What can hang from each mark
q_374: q_296
q_402: q_920
q_802: q_529 q_920
q_277: q_529 q_920
q_529: q_203 q_277 q_296 q_802
q_296: q_374 q_529
q_920: q_402 q_802
q_203: q_529

Known rows, with every way that one mark hangs from another
(q_203 (q_529 (q_277 q_920) (q_296 q_374))): 22  75  -88  26  -227  -63  -100  -29  -134  -536  199  120  133  -187  -95  446  353  495  -143  326  -4  -104  -533  -92
(q_402 (q_920 (q_802 q_529))): -93  -184  329  213  -338  71  -226  -253  172  181  -485  437  -225  -45  -95  -379  -64  61  172  -436  523  -478  -267  235
(q_529 q_203 q_277 (q_296 q_374) q_802): 506  172  -544  -444  264  -362  -16  59  -150  -336  310  -272  230  -17  -7  252  -164  40  239  453  -699  146  589  -420
(q_296 q_374 (q_529 q_203 q_802)): 3  199  44  -131  783  154  198  11  -13  4  457  -19  424  -18  153  313  -100  -323  58  123  -243  302  563  85
(q_802 q_529): 199  135  264  168  -223  180  60  233  56  336  -227  177  -275  -100  8  -112  -80  -146  88  -301  389  -247  54  -58
(q_802 q_920): -223  90  172  313  90  338  157  74  -55  78  -359  98  -1  -56  30  -505  27  200  280  -68  237  127  54  59
(q_296 q_374): -21  181  246  273  242  323  -126  38  4  47  26  519  336  -59  52  -210  -169  -30  196  81  354  29  173  308
(q_296 q_374 q_529): -100  56  477  356  582  302  0  195  54  118  353  323  474  -131  11  213  -76  -180  -48  243  395  -8  193  291
(q_402 (q_920 q_802)): -264  -179  201  272  -57  45  -227  -265  45  -66  -468  464  -131  75  110  -775  -306  206  240  -192  421  -74  -353  311
(q_402 (q_920 (q_802 (q_529 (q_296 q_374))))): 144  -174  249  222  -385  -113  -377  -330  234  -80  -299  470  328  -57  -393  80  61  182  228  -243  519  -638  -85  190
(q_802 (q_920 q_402)): -356  -170  186  144  97  197  -50  -162  -23  240  -222  -2  -14  -117  -91  -517  75  2  21  15  365  218  -36  392
(q_402 (q_920 (q_802 (q_529 q_203 q_296)))): 76  -32  -187  -68  -269  -439  -270  -385  73  -212  -382  -19  59  322  -39  -91  -168  421  121  -508  170  -384  -24  -364
(q_277 (q_920 q_402 (q_802 (q_529 q_296)))): -327  -288  204  56  -836  -284  -42  -233  -35  275  -85  -222  -48  -22  -331  276  -97  -175  -274  -447  480  -303  -690  41
(q_203 (q_529 q_277 q_296 q_802)): 734  -101  -349  -207  -308  -336  295  459  11  -309  -145  -330  -742  -182  29  17  52  200  -109  467  -559  202  -374  -179
(q_296 (q_529 q_203 q_802)): 6  153  -50  -148  607  -1  405  239  -112  39  276  -342  -54  92  276  64  -274  -272  -1  22  -358  407  370  -245
(q_374 (q_296 (q_529 q_277 q_802))): 523  99  234  -174  469  -116  580  583  -89  95  208  -262  -606  -261  129  -117  4  -317  -234  376  -372  205  419  291
(q_920 q_402 (q_802 q_529)): -78  -388  259  52  -321  -134  -258  -224  210  636  -169  121  -287  10  -116  -172  -116  -416  -171  -285  513  -234  -331  596
(q_402 q_920): -182  83  164  164  46  167  -102  -27  -71  -210  -337  434  -147  -37  106  -717  -232  334  238  -180  416  6  -71  -71
(q_277 q_529 (q_920 q_402 q_802)): -909  -345  146  201  -570  244  -304  -264  204  277  13  192  -47  298  35  -35  49  -347  -392  -284  213  42  -791  312
(q_203 (q_529 q_296)): 421  52  -115  235  -199  -204  111  290  54  -366  -269  1  -351  138  103  -168  -91  518  -122  51  187  233  -554  -51
(q_920 q_802): -124  -130  177  271  -71  23  -41  9  49  248  -321  276  -142  143  211  -474  -431  -69  154  -91  323  71  -363  332
(q_203 (q_529 (q_296 q_374) q_802)): 589  75  -115  81  -156  -35  215  118  162  -294  -44  132  -62  -178  -57  126  101  128  44  206  -106  253  -211  248
(q_296 q_374 (q_529 (q_277 q_920) q_802)): -335  45  335  -87  236  314  297  213  -250  34  564  -87  190  -466  -162  556  186  -438  -16  453  -258  -75  79  -33
(q_374 q_296): 289  349  240  160  249  -6  220  268  -77  17  -272  336  -392  75  357  -718  -221  92  -2  -224  298  319  210  421

Rows
-40  -26  -183  -288  650  63  357  136  -133  -25  204  -616  -30  -113  83  180  238  -81  66  431  -748  166  523  -300 -> (q_296 (q_529 q_203 q_277 (q_802 q_920)))
-141  -176  268  84  -193  242  -75  -167  100  494  -237  -28  -145  -185  -283  -163  349  -131  -62  -225  442  -197  45  341 -> (q_802 q_529 (q_920 q_402))
-679  -199  -235  -349  106  -320  -364  -621  -274  66  234  -211  12  196  177  -94  -168  -48  -210  -77  -138  136  -373  87 -> (q_529 q_203 (q_277 (q_920 q_402 q_802)))
17  -276  20  -6  -53  203  222  -141  154  86  -292  -87  -497  -283  -62  -399  455  -59  -76  41  -86  423  -374  718 -> (q_203 (q_529 (q_802 (q_920 q_402))))
-180  209  155  92  915  128  -104  -101  -11  -43  478  174  657  149  222  319  -101  5  -73  97  117  141  456  77 -> (q_296 q_374 (q_529 q_203))
45  213  -412  36  103  -25  -366  -17  224  -315  250  168  660  553  120  408  4  232  -106  21  -258  47  298  -471 -> (q_277 (q_529 q_203 (q_296 q_374)))
-494  121  1  110  -602  531  295  360  10  73  -39  31  -240  80  125  41  39  -340  -35  -193  -275  181  -269  -377 -> (q_277 (q_529 q_802) q_920)
-192  -200  34  -51  -47  225  211  -26  -41  286  -185  -173  -257  -261  -154  -492  38  -324  155  55  -20  365  89  393 -> (q_529 (q_802 (q_920 q_402)))
-581  37  -386  31  -506  -147  -155  -142  33  -272  14  -182  266  712  200  312  -161  214  -165  -379  -248  77  -467  -625 -> (q_277 (q_529 q_203 q_296) (q_920 q_802))
215  -84  222  -76  484  176  220  337  -11  119  504  2  88  -412  -110  357  64  -458  -23  672  -308  -46  331  174 -> (q_296 q_374 (q_529 q_277 q_802))
381  36  -113  38  31  -177  -207  235  -62  -222  205  99  246  -119  -167  169  -124  219  122  542  -15  -179  168  -202 -> (q_529 q_277 (q_296 q_374))
-247  324  -143  -281  -86  3  -87  -142  -314  22  146  -192  -82  -16  146  350  118  61  2  -307  -193  -317  107  -627 -> (q_802 (q_529 q_203 (q_277 q_920)))
-206  331  -350  -237  177  -230  -200  -214  -376  -484  388  -156  627  120  36  428  -66  375  95  148  -257  -81  181  -621 -> (q_529 q_203 (q_277 q_920) (q_296 q_374))
-198  -198  -79  -304  -273  19  141  -72  -174  -88  150  -178  -709  -328  -37  -52  336  -166  -341  211  -286  273  -696  273 -> (q_203 (q_529 (q_277 (q_920 q_402)) q_802))
552  27  39  -46  -175  -151  -197  277  57  31  153  34  191  -258  -354  523  176  37  -3  301  48  -596  267  -281 -> (q_802 (q_529 q_277 (q_296 q_374)))
380  326  -166  -69  71  -208  -193  -97  32  -73  151  35  515  166  -60  462  -12  168  127  -237  60  -258  463  -348 -> (q_802 (q_529 q_203 (q_296 q_374)))
169  -212  124  148  -602  -261  -158  -126  140  -56  -482  128  -148  44  -245  -125  -157  280  154  -342  452  -508  -295  -111 -> (q_402 (q_920 (q_802 (q_529 q_296))))
35  64  -581  -129  -228  64  178  201  164  -196  -177  -467  51  394  46  106  202  113  104  19  -758  258  348  -703 -> (q_277 (q_529 q_203 q_296 (q_802 q_920)))
105  300  71  -110  805  74  645  100  -112  -46  -16  -376  -84  28  282  -177  236  -12  7  -127  -366  479  757  251 -> (q_374 (q_296 (q_529 q_203 (q_802 q_920))))
135  -228  -223  -234  -222  -642  -291  -369  119  247  -46  -330  40  357  -90  172  -227  -23  -231  -352  148  -136  -115  -13 -> (q_920 q_402 (q_802 (q_529 q_203 q_296)))
-295  -317  -58  -20  -318  445  78  106  299  339  -89  -98  -205  -7  -132  -190  356  -399  -116  89  -289  229  -49  221 -> (q_277 (q_529 (q_802 (q_920 q_402))))
546  203  -303  -298  144  -363  -319  -51  -20  -114  305  -114  397  46  -152  598  116  198  11  169  -248  -466  529  -506 -> (q_802 (q_529 q_203 q_277 (q_296 q_374)))
